Each row comes from the steps of one walk. Every step used is in the known rows, and no mark comes twice. Write the walk behind each row, first mark first.
Known rows
nites pepag: [-10 -22   3  -5  -1   8  -3   0  14 -11 -31   5   3   1   4 -14 -11   4
   3  -8]
pepag vebip zotapok lusa: [ -7 -40  -2  10  12  -5 -18  27   2  -8  -9  11  -3   7  24   9  22  -7
 -10 -13]
pepag nites vebip megim zotapok: [ 24   0  -1   2   1   0   5  -2  -6   3  -2  -2  -1  -8 -27 -11  16   0
  16  -8]
nites pepag vebip megim bovuf: [ -6   5  11  -5  20   3  -3 -32   3   5 -32   6  12  17 -26  11  -5  -2
  11  -7]
pepag nites vebip zotapok: [ 22 -24 -10   3  21  -6 -21   4  -8   1   0  -2 -21 -16  -7 -17  14   5
  -3  -1]
zotapok nites vebip megim: [  8 -10 -14   6  18   4  16  -6  -7 -11 -19  -6   6 -10  22  -1  17  12
   3   9]
pepag nites vebip megim zotapok lusa: [ -8 -13   3   3  -3  -1  12  -8  -2   5   2   7   1  -3  -3  -4  35 -10
  26  -2]
megim vebip zotapok: [  3 -25  -4  14  19   6 -23  32   9 -10   0  -7  -6  15  16  -7   6  -3
 -18 -12]
vebip zotapok pepag nites: [ -8 -23  10   9  20   1   5  -1  -3  10  12 -12  -3   3  30  -1 -10 -13
   2 -24]
zotapok lusa: [-30 -36   0   1  -4   0   7  16  12  -4 -21   2   8   0  36  -4   4  -7
  -2 -13]
zotapok nites vebip pepag: [-22 -13 -15   3   4   3  14 -18  -5  -9 -20 -11   1 -10  22  -1  15  12
   5   7]
pepag vebip zotapok: [ 24 -26  -5   9  18  -4 -23  32   0 -10 -18   3  -3   2   1   4   3  -1
 -16 -21]
nites pepag vebip: [  1 -13   5  -5  -3  -7 -13  -3  18 -15 -48  11  -9   2 -14  -4  -6   0
   9  -9]
megim zotapok: [  5 -22   0   9 -19   6  -1  34   7  -6 -21  -5  14   4   4 -10  -9  -4
   7 -24]
nites vebip megim: [  7  -8  -9   1  24   6  12   7  -5 -13 -17  -2   3 -14  -9 -11  15   3
 -15   3]
zotapok pepag nites vebip megim: [-17   4   5  -1  20  -4  35 -29  -3   4  -4  -9  -6 -11   5  -6  10 -10
  15  -1]
zotapok pepag nites: [-20 -12  13  -2  -1  -7  19 -18  11  10 -11 -13  -7   1  25  -7 -16 -14
  20 -20]
nites pepag vebip megim: [  8  -3   4  -9  18   3   1 -10   4 -16 -34  15   6   7 -23   5   4   1
  -3 -16]
pepag nites vebip zotapok lusa bovuf: [  7 -46   0  17   8 -11  -6  -1 -10  -5   5 -15 -17 -24  13 -16  39 -26
   4  10]

Which walk is each row?
[  5 -19   6   9 -36  -3 -19  -2  10 -16 -46   7   2  12  12   9  -3   3
  44  -6]	megim zotapok nites pepag vebip
[-15  -1  12   3  18  -5  28   1   0 -10 -20  -6   9   6  10  12   1 -17
  -6 -21]	zotapok pepag vebip megim
[-18 -14  15  12  17  -6  -9  -7  13   7  19 -15 -16  17  31  -4   2 -20
   9 -15]	megim vebip zotapok pepag nites
[-24 -32   9  15  18   9  10  24  -3  -5   8 -16  10   5  41   0  -8 -13
 -15 -19]	vebip zotapok pepag
[ 11  -3  -1  -2  13   1  -1 -25   4 -16 -37  10   8  10  10  13   2  12
  14  -5]	zotapok nites pepag vebip megim
[  3 -14   5   7  -3  21   5  -8  -5  -8 -17  -1  27  16  17   7  -3   5
  23 -12]	vebip megim zotapok nites pepag
[ 21   0  -3  -2  24  -2   8   7   0 -10 -26   6  10   3 -13   5   3  -1
 -15 -20]	pepag vebip megim
[ 11 -13  -7  -4   2 -11  -2  -9   7   3 -23   1 -22 -20 -11 -22   5   5
  18   2]	pepag nites vebip
[ -3 -25   5   6 -27   9 -10   1   6 -11 -32  -2  14  11  24  -3 -12   6
  36 -11]	megim zotapok nites pepag
[-20 -13  11   8 -29 -11  14  -6   8  -1 -12 -11 -15  -8   8 -12   6 -15
  42  -3]	megim zotapok pepag nites vebip
[ -2   2   5   1  16   3  -6 -48   1   7 -34  -2  10  22   6  20  -5   6
  26   1]	zotapok nites pepag vebip megim bovuf
[ -9 -28   1   0  -7   7  -5 -15  11  -9 -37  -2   4   1  34  -4 -13  13
  20  -2]	zotapok nites pepag
[  2 -39  -3   6  13  15 -22   0  -3 -10 -11   0   8   7  38   2  -4  16
   3  -6]	vebip zotapok nites pepag
[-15   8   1  -6  12  -5  -1 -33  12   5  -4  -7  -9  18 -11 -11   8  -6
   3 -17]	megim vebip pepag nites
[ 26 -28 -10  14  13  -7 -25  15  -3  -9 -19   0  -1   4  30  14   3  10
  -1 -12]	pepag vebip zotapok nites
[  9 -10  -7   8   1  10  11  25  -5 -12 -13  -3  12  -7 -17  -7  13   0
   1  -6]	nites vebip megim zotapok
[-24 -11   6  13  -4  11  35  14  -6 -12  -5 -12  14  -6  11   0  13 -17
  12  -3]	nites vebip megim zotapok pepag
[ -7  -1  -2  -8  16   1   8 -29  -1  12  -7  -8   6   2 -11  -9  -4   2
  -4 -31]	vebip pepag nites
[-17 -23   5   9   1  16  18  23  -3  -4   2   1  29  13  16   7  18 -13
  -1 -23]	vebip megim zotapok lusa
[  9 -22   7  15 -11  -5  20 -11 -13  -5   3 -15   0 -12  -7 -10  39 -36
  22   2]	pepag nites vebip megim zotapok lusa bovuf
[  7 -27  -3  14 -26   4  -4  20   6  -6 -24 -10  14   8  36   0 -11   2
  26 -18]	megim zotapok nites
[  4 -18   0   2 -11  -8 -14 -18  13 -15 -52  11  -5   4  15   8  -4  11
  27  -3]	zotapok nites pepag vebip
